Each row was made from one small tree. Brackets hold a mark, then the marks that hang from it, in alphabetical order. Every link used is in the known rows. Write each row's tree.
Known rows:
(M (D K) (T B (R W))): 3 -13 -1 -9 3 17 -31 2 1 14 6 12 0 -10 -3 -9 3 22
(M (D K) (T B R)): 2 -14 -10 -10 -4 10 -33 -5 5 11 10 5 4 -9 -1 -10 -2 20
(R A T): 0 -13 0 -17 18 13 5 6 -14 -11 4 16 5 -21 -3 9 -1 11
(G (M D (T R))): 19 -10 -12 -15 -9 11 -12 5 -10 0 14 -7 32 -24 1 -8 -8 22
(M (D B (K (T (R W))))): -1 -10 -3 7 3 16 -30 0 -4 21 1 12 -10 -22 8 -8 -2 8
(D K (M (T R))): 2 -21 -19 -6 -8 13 -32 -4 9 1 4 -3 -6 -19 5 1 -2 6
(G M): 11 3 -8 -5 0 6 -2 0 -11 -11 7 3 24 -17 12 5 -6 4
(G (M D (T (R W)))): 19 -10 -4 -14 -3 17 -10 11 -14 2 11 -1 28 -26 0 -8 -3 24
(M (D K) (T B (R A W))): 5 -15 3 -13 11 16 -19 8 -2 12 3 16 6 -18 -4 -10 2 21
(D B (K (T (R A)))): -3 -6 -10 7 10 9 -24 -9 2 11 -6 7 -16 -17 10 -2 -5 0
(D K (M (T B R))): -4 -19 -24 -4 -4 13 -39 -11 13 3 1 5 -5 -13 -1 1 1 6
(K T): 7 -4 -17 1 6 7 -6 -7 -6 8 -3 6 -5 -8 7 5 -9 5
(D B (K (T (R A))) M): -5 -18 -25 10 4 13 -33 -8 6 11 -7 9 -12 -30 7 1 -5 -6
(D B K (M T)): -4 -25 -10 6 -13 6 -40 -1 16 5 11 4 -8 -27 18 11 5 2
(K (T B (R W))): -1 -1 -19 1 20 19 -19 -13 -6 12 -18 17 -11 3 -10 -6 -1 10
(R A T W): 1 -13 10 -15 26 22 9 15 -19 -6 -1 25 0 -22 -5 10 6 13
(T R): 2 -6 -5 -11 9 13 -11 -9 -5 -5 -11 3 2 -2 -2 -8 -6 6

Write each row's tree:
6 -17 -5 -11 -3 5 -19 2 1 9 12 10 17 -13 1 -2 -1 20 => (M D (T B))
16 -9 -14 -17 2 10 -9 3 -9 0 10 4 38 -24 -5 -8 -5 21 => (G (M D (T B (R A))))
-6 -10 -6 -14 22 13 -3 -2 -10 -8 1 25 5 -13 -9 8 3 11 => (R A (T B))
-6 -10 -38 7 3 15 -37 -18 7 11 -8 10 -13 -12 -2 1 -6 -3 => (D (K (T B R)) M)
-1 -1 -27 0 13 12 -22 -21 -1 10 -14 10 -6 4 -8 -5 -7 8 => (K (T B R))
14 -13 -4 -8 -6 8 -20 8 -4 3 18 -2 25 -36 11 -6 -4 16 => (G (M (D B K) (T (R A))))
-7 -16 -24 17 -5 8 -38 -9 9 13 2 9 -16 -27 17 10 -2 -7 => (D B (K T) M)
-6 -10 -30 8 9 21 -35 -12 3 14 -12 17 -17 -13 -3 1 0 -1 => (D (K (T B (R W))) M)
3 -21 0 -5 -10 9 -37 0 7 12 13 -2 0 -20 8 -9 -1 18 => (M (D B K) (T R))
3 -25 -14 -11 13 19 -17 2 2 2 -11 16 7 -18 -12 -1 4 11 => (D (M (T B (R A W))))
3 -3 -24 -4 21 12 -9 -14 -5 8 -16 14 0 -3 -10 -5 -9 6 => (K (T B (R A)))
5 -15 -6 -14 4 9 -21 2 2 9 8 9 11 -17 -3 -10 -4 18 => (M (D K) (T B (R A)))
-11 -18 -9 10 -6 8 -35 -5 11 2 3 12 -7 -26 18 8 3 -8 => (D B K M)
-2 -20 -13 -6 9 18 -26 2 6 4 -5 15 -4 -20 -3 1 5 8 => (D K (M (T B (R A W))))
11 -10 0 -3 -7 14 -28 8 -4 8 16 1 15 -30 11 -6 2 19 => (G (M (D B K) (T (R W))))
13 -7 -17 -13 -5 10 -19 -3 -6 2 12 0 33 -18 -4 -8 -5 22 => (G (M D (T B R)))
-5 -18 -17 11 10 18 -30 -1 2 14 -11 15 -16 -31 6 1 0 -4 => (D B (K (T (R A W))) M)
10 3 -23 -3 4 11 -13 -3 -11 7 8 10 23 -27 2 -6 -12 8 => (G (M (D (K (T B (R A))))))
13 2 -19 2 -8 8 -12 3 -12 7 18 2 19 -30 16 2 -12 7 => (G (M (D (K T))))
-2 -5 3 -11 30 19 -4 -2 -8 -1 -21 26 6 -4 -12 -8 3 8 => (T B (R A W))
-2 -6 -3 9 16 15 -22 -2 -1 14 -10 14 -20 -17 9 -2 0 3 => (D B (K (T (R A W))))
-5 -3 -2 -7 22 20 -18 -10 -4 1 -19 22 -2 5 -10 -9 5 9 => (T B (R W))
-9 -8 1 -8 21 22 -14 -2 -11 -2 -1 29 -7 -5 -10 8 12 15 => (R (T B) W)
